Known rows, with every step that occurs
defek, buze: [ -7  14   0  12 -32  15  36 -10  -1 -35 -17   7  18 -16   1  14  -1   3
   4  -5  -1  14  34  -9  11   0   0 -24  35   4  11  11   1   8]
pora, segom, lavurol, buze: [ -9   3   0  -6 -25  20   3 -19  -9  19 -13  -6   9  24  -6  56  13   7
  -3  -8 -16 -45 -23   3  -3  -4  -6 -12  41  -4   4  31   3   6]
pora, segom, nuku: [ 11  -5  12  -2 -12  60 -25 -14  12  27  -6  30   4  14  20  37   6   4
  -1   3  11 -73  31  16  -2  -7 -29 -18 -11 -11   7  -8 -14   8]
segom, lume: [ -6  -3  -6   2 -13  24  10 -18  13  -5 -16   8   0   0  17  39  -5  -3
  -4  -1  17  15  16  12  58 -16  28 -17  36  -9  28  14   6  -4]
dimu, lavurol, nuku: [ 17   3  15   2  -6  59  14 -22  12 -22  -2  38  -1   4  25  27  13   9
  -3  23  -2  23 -23 -11 -17   1   2  -7  46 -31 -36  13  -4   3]
defek, buze, lavurol, segom: [ -4  12   9  19 -34  -5  46  -5 -43 -38  -5  -3  31  -7   6  13  21   8
   3  -1  -5  97 -13   9  44  18  -3   7  42   4  25  30   9  10]
nuku, segom, lume: [ -4  -8  -2  11 -11  22   6 -27  60  10 -11   9  -5  18  20  59  -2  -2
  -5   3  17  -7  13  31  60 -21  29 -12  37 -14  24  21   3 -12]
nuku, lavurol: [  1  11   9   3  -9  13  15 -25   2 -26 -20  -7  41  -5  20  12   5   1
  -2   2  15   1  48   0  -5  -6   1  10  25 -20 -26  17   5  -2]
lume, segom, lavurol, nuku, buze: [  0  -2  27   7   4  79   4 -44  17  14 -13  47   5  -1  27 -13   6  14
  -3  21 -26 -42 -25  14  22  -6   1 -14  61 -19   8  -3  11 -13]
segom, pora, buze, lavurol, nuku: [  2  -6  -4   2 -54  82  60  -9  16 -52  10  44  19 -30   9   8  39  -2
 -12  13 -13 -11 -11   3  21  -4   4   8   0 -29   2  34   4  21]
buze, nuku, lavurol, segom: [ -1   5  15   8  -3  -5  18 -21 -37  -5   5  44  43   5  27   6  -2   7
 -15   3  25  81  51  24  23   1  -8  28   8 -23 -45  19  -4  -3]
pora, segom, lavurol, dimu: [  2  27  11   2 -19  19 -14 -22  11  30 -15  12  -4  11  14  39   8   8
  16   6 -10 -67 -38 -26 -12  -5 -13 -10  38  -7  25 -38  -1  -6]
pora, buze, lavurol, mezi, dapup: [ -3  13  13  -4 -58 -21  62   4   4 -54 -17 -54  39 -23  -8  28  29   4
  -5 -25   0 -56 -12   4 -19  -4   6   4  42 -20   6  -6 -19 -31]
lavurol, nuku, segom, defek, buze: [ -1   7   9  -1 -28  72  11 -24  52 -29  31  56  16   1  14  42   5   6
  -7  40 -16   9   4  11   2 -20   8 -12  51  -3 -19  23  21  -6]
pora, buze, lavurol: [  3  -4  -3   3 -64   2  62  -5  11 -58 -17  -4  23 -21   0   8  33   5
  -1  -4   2 -18 -17   8  -3  -1   6   5  47 -21  32  28  -6   3]
defek, buze, lavurol, nuku, segom: [  9   8  20  27 -30  48  40 -16  41 -39  11  39  23   3  13  35  29  11
  -4  10 -25  14 -14   2  40  11  -3  15  55  -7 -16  39   2   4]
lavurol, nuku, segom, pora: [  4  -8  -2  11  -3  94   5 -27  67  11  10  60   6  10  29  44  14  -9
 -13  19  -4  -8  33  13  17 -11   3  -5  -9 -21 -11  17  -4   6]
pora, buze, nuku, segom, lume: [ -7 -17  -9   8 -52   7  52 -16  59 -17  10  58 -11  -2   4  38  -1   6
 -13  -1  21 -33  15  44  62 -27  26  -5  25 -26   1  26 -11  -6]
dimu, lavurol: [  4   1   4   2  -6   6  13 -16  11 -26 -20  -6   2  -2  14  32  11   4
   8  13  17   9 -27  -5 -25   4   9 -12  35 -27  -4  10   2   2]
buze, lavurol, mezi: [  3  19   9  11 -16 -12  17 -10  -6 -28   3 -10  32 -10  17  56  36   1
   1 -22   4 -17 -13   4  15  12   3  13  44 -13   7  -9  -9  -6]
pora, buze, defek: [ 11  -6  -7 -22 -60  11  73   5  10 -54 -16   4  21 -19  -3   4  13   1
  -7  -1  17 -28  29  17 -30  51   9 -12  39 -18  27   2 -25  -2]
lume, segom, lavurol: [ -5  -1   6  -5 -15  25 -25 -18  -9  28 -32   1  12   6  18  24  -1   5
   7   8   7 -45 -30  15  12   4   3 -16  47   0  21  -9  -8  -4]
dimu, lavurol, segom, nuku, buze: [  3  -7  19  11  13  45  43 -39  -3 -22   5  22  -5  -7  23  -6  18  14
   5  27   2  66 -32  19  13  -8 -23 -17 -13 -36   2   1  29   1]
pora, buze, nuku, segom, lavurol, dimu: [ -1  13  -2  12 -57   2  61 -20  58 -13  10  65  -4 -12   2  25  13  11
   6  10  -3 -43 -45  -6   8 -16 -15   0  29 -21  -4 -26  -8  -9]
lume, segom, lavurol, buze: [-11   5  -8  -8 -22  26  -4 -19 -27  22 -29  -1  14  14  -7  29   6   4
   0   0 -17 -16 -24  14  23   1  -2 -15  44  -5  10  19   7  -7]
lavurol, segom, defek, buze: [-15  11  -1  -8 -32  18  17 -10 -33 -29  15  11  24 -10   7  20  -1   4
   2  28   5  91   3  14   7 -12   8 -19  36   8  22  15  26  -3]
segom, pora, buze: [-10  -6 -22  -4 -53  47  51 -11  20 -36 -12  15   8 -29  -1   7  13  -9
  -1   0   9 -36  33   7  -3 -18   9 -23 -20 -21  27  12  -1  15]
lume, segom, nuku, lavurol: [  7   6  13  -5  -4  60 -24 -23 -19  13 -20  20  33  -2  21  -3  -1   5
   1  13  10 -49  47  27  23  -4 -27   7 -22 -21 -41  -7   3   1]
buze, pora, segom, nuku: [ 40 -10   7 -14  -6  81 -34  12  12  14  -4  38   2  -4  11  38  12  -9
   2   4  16 -67  33  22  15   4 -20  -6 -47  -7  13 -13 -26  11]
dimu, lavurol, buze: [ -2   6 -10   0 -12   6  35 -19  -8 -32 -16  -6   3   7  -9  36  19   4
   0   3  -7  37 -24  -8 -16   1   4 -11  32 -32 -15  39  19   1]
pora, segom, lavurol, buze, defek: [ -1   0   3 -24 -21  15  22  -3 -13   4  -9 -11  19  23 -10  56  16   6
  -7  -4  -7 -42 -28  12 -12  61   0  -5  43  -6   4  23  -2   4]
lavurol, mezi, dapup: [ -4  17  13  -4 -10  -5   9  -7   8  -3 -22 -41  32  -2  10  45  -2  -3
  -6 -22  11 -31  34  -4 -26  -6   5 -15  32 -10  -2 -28 -22 -39]
buze, nuku, segom, pora: [-15 -15  -9  19   3  25   1 -21  63  13  10  66  11   1  20  47   8 -11
 -11   8  25 -15  28  21  21  -5   5   2 -31 -23  -6  17  -1   7]
buze, pora: [ 31  -4  -4  -6  -8  40  -3  10  16 -20 -17  18  14 -18   8  25  10 -17
   0  -1  19  12  33   6   7   8  11  -2   1  -8  30  -2 -20  -2]
segom, defek, buze, nuku, lavurol: [-23  17  12  -3 -19   0  19 -17 -10 -59  25  42  50 -31   4  13  -5   8
  -6  30  17  22  22   0   8 -12   8  12  17 -11 -64  28  40   5]
dapup, mezi: [ -3  21  -3   2  -8   5  10 -20  11 -15 -32   6  18  -4  14  75   7  -5
   1  -5  24   7  34   5  -4 -13   2 -16  49  -5  13   7  -6 -12]
defek, buze, pora, segom, nuku, lavurol: [ 31  13  18  -9 -17  73   0   8 -17 -29   4  20  26 -26  -2  14   6   2
   6   4   5 -64  55  11  39   6 -26  11 -61  -5 -50   5  -3  29]
mezi, dapup: [ -6  -4  13  -2  -8   6   9  -8  25  -3 -44 -35  31   4   8  18  -8  -6
  -9   0  14   0  29  -8 -33  -9   5 -17  35  -9  18   4 -11 -36]
segom, lavurol: [ -6  -2   5  -1 -16  20  14 -17  14  -5 -19  -4  19  -5  18  40   5   0
   2   4  11   4 -31 -10   2  -4   1 -16  45   1  13   1  -2   3]

Rows
[ 37  -9  27   1   8  94  -6 -15  39  -6   1  60  -4  -3  16  -1  19   0
  -9   8 -17 -63  41  19   2   0   9   3  15 -25  20   7 -11 -10]	lavurol, nuku, buze, pora, segom
[-17   1   9  21 -26  -1  38 -16  40 -14  10  46  16  -7   6  47  -3  10
   0   5   7  -3 -30   6  39   1  -5  -5  32   5 -27  14   0  12]	defek, buze, nuku, segom, lavurol
[  0  -7  14   8   5  64  -4 -37  18  11 -21  39   3  -6  18 -23   7   7
   3  14  -6 -55  30  29  23 -10 -21 -21  -4 -23  30 -16  14 -12]	lume, segom, nuku, buze
[ 28 -13   7   3  11  82  23 -12  39 -33  -4  42   7 -36   9  -7  18 -10
   1  10   5  -2  29  11  30  -5 -14 -10 -43 -16  26 -10   9  -1]	segom, nuku, buze, pora
[ -9 -14 -14  12 -50  24  56 -13  61 -41  -3   3  16 -16   2  31  41  -6
   0   6   5 -45 -19  26  14  -9  11  10 -10 -28  28  38   6  12]	nuku, segom, pora, buze, lavurol
[ -9  -1  -1 -21 -12  26 -54 -17   1  13 -11  15  17   5  15  22   0  -1
   2  33  13 -38   2  29 -20 -13  19 -16  43 -10  34  -2  15 -20]	lume, segom, defek
[-11  39  14  14 -23 -18  45 -14 -33 -49  23  35  43 -29   7  27   1  13
  -4 -23   7 -17  58  -1  36   4  -6  18   7 -13 -84  -9  -2  10]	defek, buze, nuku, lavurol, mezi
[ 33  -6   5 -10 -10  40 -34   9  12  10 -17  13   4   3   8  37  10  -9
   2  -6  16 -63  36  19  -7  11  10  -1  -1  -8  32   1 -32   0]	buze, pora, segom
[ -4   8   9   0  -6  18  18 -27 -35  -3  -6  -7  25   8  26  22  -7   5
  -9   3  20  83  37  32  76 -16  21  12  19 -18 -17  26  13  -3]	nuku, lavurol, segom, lume
[-18  36  28   8 -17 -28  44  -7 -24 -44   1 -10  58 -28  -1  20 -11   9
 -11 -20  10 -21  57 -11  10  -1  -4  15   5 -12 -92 -10  -2 -21]	defek, buze, nuku, lavurol, mezi, dapup
[-12   8   4  18 -28   1  36  -7  -3 -32   0  57  18 -20   3  13  -6   5
  -5  -4  10  22  35  -6  25   5  -4 -10  24  -1 -14  12  -4   9]	defek, buze, nuku
[ 25   7   7  -3 -25  37  -7  16  -4 -16 -12  14   3 -13  -8  26   4  -4
  10  -8   2 -56  40   9  13  14   7  -6  -2   7  22   6 -21  11]	defek, buze, pora, segom
[ 32 -14  10   2  12  79  29 -12   1 -17   5  45   7 -22  16 -12  17  -7
  -2  13   5  69  29  31  45  -2 -21  -6 -46 -14  37  -9   6  -4]	lavurol, segom, nuku, buze, pora
[ -5  16  -4   1 -16  14  36 -27 -16 -34 -17  -8  44   5  -3  16  12   1
 -11  -7  -9  29  53  -3   4  -9  -4  14  21 -25 -38  46  19  -3]	nuku, lavurol, buze
[  8  27  -5   9 -66   0  65  -9  12 -54 -15  12  12 -26  -6  -4  37   6
  12   1 -16 -13 -28 -22  -3  -4  -7  11  41 -27  39 -12   5  -9]	pora, buze, lavurol, dimu
[ -5  -7  -3 -16 -62   5  41  -6 -20 -52  15   0  31 -14   6  15  35   5
  -2  28   8  58 -47  33  -7 -15  12   7  48 -17  44  33  19  -6]	pora, buze, lavurol, segom, defek
[-11 -10 -12  12  -2  41   3 -26  65   9  -7  17   8   5  20  48  12 -14
  -1   8  14 -20  27  16  10 -10   7 -12 -22 -17  20  14   3   4]	nuku, segom, pora
[ -2 -11   4  20  -7  -1   5 -20  59   9   2  61  12  16  21  44   3   0
 -12   1  22 -10  28  23   6  -2   0   3  25 -19  -6  15 -18 -11]	buze, nuku, segom
[ 28 -12  10  -2  13  87 -15 -12  18  -1 -17  47   0 -25   8 -23  12  -5
   5  14   1 -48  30  35  39   2 -11  -7 -41 -19  36 -21   5 -10]	lume, segom, nuku, buze, pora
[  7   3  -8 -18 -10   0  53  -6 -13 -49 -12 -12  13   4 -14  37  22   3
  -4   7   1  39 -27   0 -25  67  10  -3  33 -32 -16  32  13  -1]	dimu, lavurol, buze, defek
[ 21   8  -4   0 -25  36  25  14  -2 -47 -14  15  14 -35  -7  15   5 -10
   8  -4   6  19  37  -5  27  13   8  -8  -1   6  17   4 -11   9]	defek, buze, pora
[-16   9  -1  -5 -49   3  60   4   8 -50 -10 -49  36 -36  -9  32  32  -7
  -4 -18   3 -62 -14   2  -6  -8  12   0 -17 -22   6  -2  -2 -15]	segom, pora, buze, lavurol, mezi, dapup
[  7  -7   8  -9  -8  73 -18 -28  67  -4  27  55  15  18  29  51  11  -1
 -14  43  -2   1   1  21 -18 -24   9  -4  53 -16  -9  19  11 -19]	lavurol, nuku, segom, defek
[  0  -7  13  -1   6  11  53 -24  34 -42 -19   7  21 -13  11  -8  14   2
  -7   4   6  -2  26  11 -19  54  13  -9  43 -22  42   2  11 -17]	nuku, buze, defek
[  4  -7   4   8   8  82  10 -29  62  -4  12  45  -9   8  27  51  20  -2
  -4  32   1  -5 -26   7   1  -2   9  -3 -12 -38 -39  23  11  13]	dimu, lavurol, nuku, segom, pora
[ -2   1  -9 -21 -20  14  54  -6 -10 -28 -11  -9  30   1 -10  43  15   0
  -9  -2  -3  34 -31  -3   4  63   2  -8  43  -4   1  23   8   1]	segom, lavurol, buze, defek
[-16   0  -8   5 -19   6  34 -17  -7  -9   4  46  23   0  -5  43   7   2
 -15  -4  -3  40 -26  -6  26  -1  -7  -3  30  -9 -23  32   9   7]	segom, lavurol, buze, nuku
[-16  -8  18   4   2   3  23 -34   4 -39  15   3  32  -8  21   3  36   6
  -3  36  -1  82 -50  26   5 -11  17   9  53 -21  56  32  55 -23]	nuku, buze, lavurol, segom, defek
[  0  30   2   2 -18  23 -21 -23  -8  32 -29  18   0   2  12  13   2   5
  19  14 -11 -40 -42 -15  11   2  -9 -10  40  -6  30 -48   2 -19]	lume, segom, lavurol, dimu
[ -4  33   8  19 -35 -13  44  -3 -23 -56   9 -12  31 -27   3  46  30   8
  10 -25 -10  -8 -11  -6  36  17  -1   4  42  -1  -2  -3   1   8]	defek, buze, lavurol, mezi
[  2  10  12   2  -8  12  19 -24 -35  -9 -11  -5  41   9  27   8   3   5
  -6   3  15  75  51  19  10  -4  -5  13  20 -16 -19  18   0  -5]	nuku, lavurol, segom
[  1 -10 -16 -26 -40  23  78   3 -26 -50   2  -2   4 -21   0  10  23   1
   1  20  24  43 -29  29 -15  59  17  -9 -25 -35   6  13   0  18]	dimu, lavurol, segom, pora, buze, defek
[ 10  -2  25  -6 -16  74 -16 -20  11  29   3  37   5  21  28  48   6  12
  -8  12 -10 -61 -23   2  -3  -3  -6 -11  55  -6 -13   5 -19   9]	pora, segom, lavurol, nuku
[ -6   5   1   5 -56  -8  59 -15  41 -20  29  42   8 -11   9  65  16  11
  -6 -18  11 -80 -29  28  17 -13  -3  -4  29 -17 -31 -20 -30  -2]	pora, buze, nuku, segom, lavurol, mezi
[  0   7  15  -4 -18  58  17 -24  48 -45  34  40   1  -1  12  49  14  14
   3  55 -12  12 -54   3 -12 -14  15  -7  49 -21 -48  29  35   0]	dimu, lavurol, nuku, segom, defek, buze
[ 14  35  10   6  -9  53  19 -30   3 -16  -6  31  26 -16  18   1   9   3
   9  15  -4   3  36 -29  16 -13 -42  10 -29 -25 -38 -36  21  -4]	segom, nuku, lavurol, dimu
[-10  21  28   2   2 -25  16 -12  -6 -18  -3  -8  58 -10  13  32  -5   3
 -17 -18  23 -30  53   1 -11  -4  -1  21   6 -24 -81 -16 -12 -35]	buze, nuku, lavurol, mezi, dapup
[  5  40   6   9 -11  10  19 -30   3 -22 -19   9  29  -8  15   1   8   3
   9   8  -5   6  38 -30  -6  -7 -11  16  19 -26 -19 -23  15 -15]	nuku, lavurol, dimu
[ -6  -8  -1  -7 -10  21 -17 -24  66  -5   8  13  18  13  20  58   9  -5
  -2  33  16 -10  -5  25 -26 -24  17  -9  41 -12  23  16  17 -21]	nuku, segom, defek
[  8 -10  15  -4   7  54  53 -23  35 -38  -5  30  19 -19  14  -8  17   2
  -7  13   7  -5  23  13   3  49 -17 -14  -4 -22  22 -12  15  -7]	segom, nuku, buze, defek
[ 16   7  -1 -32  -7  41 -29  -2 -12 -24  12  -1  36   1 -14  40  20  -7
  -7  21  -2 -36  28  23 -14 -13  16  27 -11 -22 -27  44  30  -6]	nuku, lavurol, buze, pora, segom, defek
[ -2   3  -7 -24 -18  18  15  -5 -31   8 -25  -5  25  12 -11  29   9   4
  -5   3  -8 -14 -28  21  11  68   5  -5  45  -6   9  13   0  -7]	lume, segom, lavurol, buze, defek
[ 26  -8   1 -12  -8  45 -32   6  12  14 -11  13 -13   3   7  50   1  -9
   1  -4  21 -55  23  32  60  -2  35  -2  -1  -7  36  10 -16   2]	buze, pora, segom, lume
